Every row comes from one small tree of marks. The marks that hang from a mark follow it in brackets, in alphabetical order. Every link used is in the known rows. Which tree was each row made from?
Known rows:
A{S{Q{V X{T}} Y{F{B}}}}: [ 4.16  1.50 -0.88  2.92  3.62  0.04  0.28  0.98 -1.88  2.11 -3.48  3.48
  0.41  1.77  2.69  1.54 -4.17  0.45  4.78 -1.71]
Y{F{B} S{Q{V X{T}}}}: [-0.35  0.91  2.23  1.62 -0.38  0.25 -0.17  5.52  0.47  0.40 -1.42 -1.27
 -0.84  3.14 -0.31  4.89  3.87 -0.34  2.74  0.49]
A{S}: [ 2.70  1.45 -3.27  1.52 -3.90  2.18  1.35  2.50 -3.32  0.74 -2.75  3.43
  1.85  1.71  1.20 -2.25 -2.25  0.26 -1.73 -2.29]
B{F{Y{S{Q}}}}: [-1.69 -1.61 -0.55  3.35 -5.07 -1.74  0.47  2.67 -3.70 -1.25  1.14 -0.91
  1.35 -2.03 -1.82 -1.38  0.04 -1.33 -1.16  1.48]
A{S{Q{X{T{H}}} Y{F{B}}}}: [ 2.43  1.72 -0.10  3.41  1.54  1.33  1.66  0.25 -0.93  2.21 -4.38  2.59
  0.69  0.61  3.81 -1.32 -3.80  1.95  4.53 -1.09]
C{X{T{H}}}: [-1.59  2.33 -2.25 -2.26 -4.66  1.10 -1.13  2.62 -0.17  1.70 -3.35 -1.38
  0.80 -0.91  3.37  1.28  2.35  2.86  1.13  2.21]
S{Q{V X} Y{F{B}}}: [ 1.87  0.80  1.44  3.04  8.00 -1.25 -2.96  1.61 -0.24  1.89 -1.70 -0.14
  2.72 -0.42  0.33  1.21 -4.60 -1.77  6.14 -0.38]
A{S{Q}}: [ 0.89  1.61 -1.13  3.23 -2.86  1.41  1.67  0.67 -2.24  1.05 -3.58  2.57
  1.89  2.28  2.34 -3.63 -3.32 -0.16 -0.91 -2.54]
V{Q{X{T{H}}}}: [ 0.63  1.96  0.72  2.10 -1.52  1.99 -0.46  2.21 -1.14  2.12 -2.41 -0.50
  2.21  0.09  0.05 -1.06 -1.51  2.42  1.26 -0.57]
Y{F S}: [-0.42 -1.68  0.32 -1.60 -4.68  2.40  3.00  6.72  0.16 -1.72 -2.60 -2.22
 -0.58  2.00 -0.97 -0.28  5.64 -2.00 -2.43  0.17]
F{B Y{S{Q{V X{T{H}}}}}}: [-0.58  0.76  1.44  5.32 -0.49 -0.77 -2.49  1.97 -1.60  2.33  2.78 -0.60
  2.53 -1.98  0.85  6.58 -1.00  3.06  6.43  1.51]
F{B Y{S{Q}}}: [-2.93 -1.65  1.06  4.89 -1.55  0.14 -0.59  1.73 -2.02  1.00  2.91 -0.29
  3.43 -2.16  0.67  3.86  0.01  1.59  3.41  1.08]
Y{F S{Q{V X{T}}}}: [ 0.66  0.33  2.19 -0.23 -1.58  0.23  0.87  5.60  0.73 -0.55 -2.25 -2.21
 -1.66  3.64 -0.71  1.87  3.97 -2.51  1.11 -0.70]
V{Q}: [-0.65 -0.52  0.32  2.32 -1.68  2.12  1.11  1.94 -1.71  1.25 -2.46 -0.69
  3.06  0.08 -0.33 -2.52 -1.36  0.82 -1.49 -0.60]
S{Y}: [ 0.67 -1.43 -1.02 -0.48  1.07  0.37  0.41  1.34 -1.17  0.27 -2.05  0.08
  2.77 -3.07  1.49 -3.40 -4.11 -0.87  1.39 -0.51]
Y{F S{Q}}: [-2.23 -1.65  2.20  0.26 -3.80  1.69  3.54  4.85  1.10 -1.37 -3.08 -2.93
 -0.64  2.59  0.08 -1.47  4.44 -2.56 -1.64 -0.16]
Y{F S{Q{X{T{H}}}}}: [-1.00  0.55  2.63  0.32 -4.05  1.57  2.20  4.93  1.70 -0.49 -3.23 -3.04
 -1.40  2.41  0.51 -0.79  4.30 -1.00  0.90  0.00]
F{B Y}: [-1.27 -0.51 -1.76  3.73 -0.56  1.48 -1.98  2.89 -3.02  1.92  4.05  0.81
  4.39 -2.62  0.27  4.51 -1.98  2.93  3.38  1.47]

Which tree is each row?
[ 0.53 -0.08 -0.67  2.72 -3.50 -2.74 -1.48  3.39 -3.82 -0.47  1.96 -0.24
  0.19 -1.27 -2.25  1.77 -0.18 -0.80  1.25  1.21]  B{F{Y{S{Q{V X{T}}}}}}
[ 0.71  1.01  0.32  1.13 -0.97  1.78 -0.42  2.53 -1.65  1.38 -1.58  0.50
  1.80  0.64 -0.46 -0.28 -0.82  1.33  0.69 -1.22]  V{Q{X{T}}}
[-0.30 -0.56 -0.78  3.05 -3.54 -1.98 -1.65  3.10 -3.93 -1.30  1.66  0.07
  1.66 -2.06 -2.80 -0.91 -0.03 -1.98 -0.26  0.81]  B{F{Y{S{Q{X}}}}}
[-0.27 -0.16  0.97  5.21  1.31 -1.13 -3.55  2.37 -2.55  1.58  3.70  0.55
  3.69 -1.72 -0.73  6.09 -0.90  0.58  5.13  0.45]  F{B Y{S{Q{V X}}}}
[ 1.23  0.66  1.54  1.91  6.37 -1.21 -1.64  1.68  0.33  2.16 -1.80 -0.25
  0.73  0.19  1.57  2.48 -3.68 -0.16  6.65  0.08]  S{Q{V X{T}} Y{F{B}}}
[-2.12 -1.61  1.59  2.48  3.45  0.68  1.74  0.71  0.73  1.04 -3.14 -1.31
  2.11 -0.94  2.77 -2.22 -3.13 -0.34  3.37  0.56]  S{Q Y{F{B}}}
[-2.04  0.22  2.42  0.95 -2.23  1.19  1.09  5.20  0.99 -0.41 -1.71 -1.14
 -0.91  2.73  0.35  2.99  4.83  0.04  1.65  0.33]  Y{F{B} S{Q{X{T}}}}
[-1.59 -2.07  1.60  0.95  2.58  0.72  2.57  0.87  0.82  0.36 -3.67 -2.15
  1.51 -0.52  2.36 -4.41 -2.83 -2.02  2.15 -0.25]  S{Q Y{F}}
[-3.13 -0.98  2.38  2.11 -2.79  1.47  2.38  4.70  0.77 -0.54 -2.36 -2.05
  0.01  2.31  0.50  1.20  4.27 -0.42 -0.08  0.82]  Y{F{B} S{Q}}
[-1.38 -0.36  2.13  2.70 -0.91  0.53  1.04  4.97  0.55  0.21 -2.19 -2.18
  0.19  2.90 -0.03  3.29  3.30 -0.86  1.08  0.89]  Y{F{B} S{Q{V}}}
[ 1.11 -0.10 -0.74  3.77 -2.17 -2.77 -2.46  3.40 -4.30 -0.65  1.89  0.03
  1.73 -1.71 -3.32  0.70 -0.85 -2.51  0.62  0.87]  B{F{Y{S{Q{V X}}}}}
[-0.06 -0.72  1.35  3.22  5.66 -0.61  0.09  1.03  0.30  1.96 -2.80 -1.46
  2.05 -0.27  1.78  0.59 -4.20 -0.74  4.80  0.68]  S{Q{V} Y{F{B}}}
[ 2.73  0.23  1.36  1.58  7.11 -1.12 -2.18  1.76 -0.06  1.25 -2.34 -0.89
  2.11 -0.12  0.09 -1.24 -4.21 -3.53  4.83 -1.22]  S{Q{V X} Y{F}}
[ 0.06  1.11  1.84  1.34  2.20 -0.87 -0.90 -0.91  0.51  1.67 -2.86 -0.85
  1.96 -2.23  3.19 -3.74 -5.79  0.12  5.04 -1.01]  S{Q{X{T{H}}} Y}
[ 2.70  1.08  1.29  2.48  6.49 -2.49 -3.86 -0.43 -1.01  1.66 -1.74  0.31
  3.61 -1.82  0.46 -1.78 -7.02 -3.19  5.02 -1.98]  S{Q{V X} Y}
[ 4.73  1.11 -0.84  1.89  2.92  0.21  0.98  0.99 -1.61  1.74 -4.04  2.80
 -0.05  2.15  2.20 -0.34 -3.88 -0.64  3.77 -2.40]  A{S{Q{V X{T}} Y{F}}}
[ 0.50  0.07  1.30  3.14 -2.09 -0.46 -0.89  2.17 -1.44  1.46  1.67 -1.90
  1.67 -1.36  0.38  2.95 -0.88  0.53  4.26  0.23]  F{Y{S{Q{V X{T{H}}}}}}
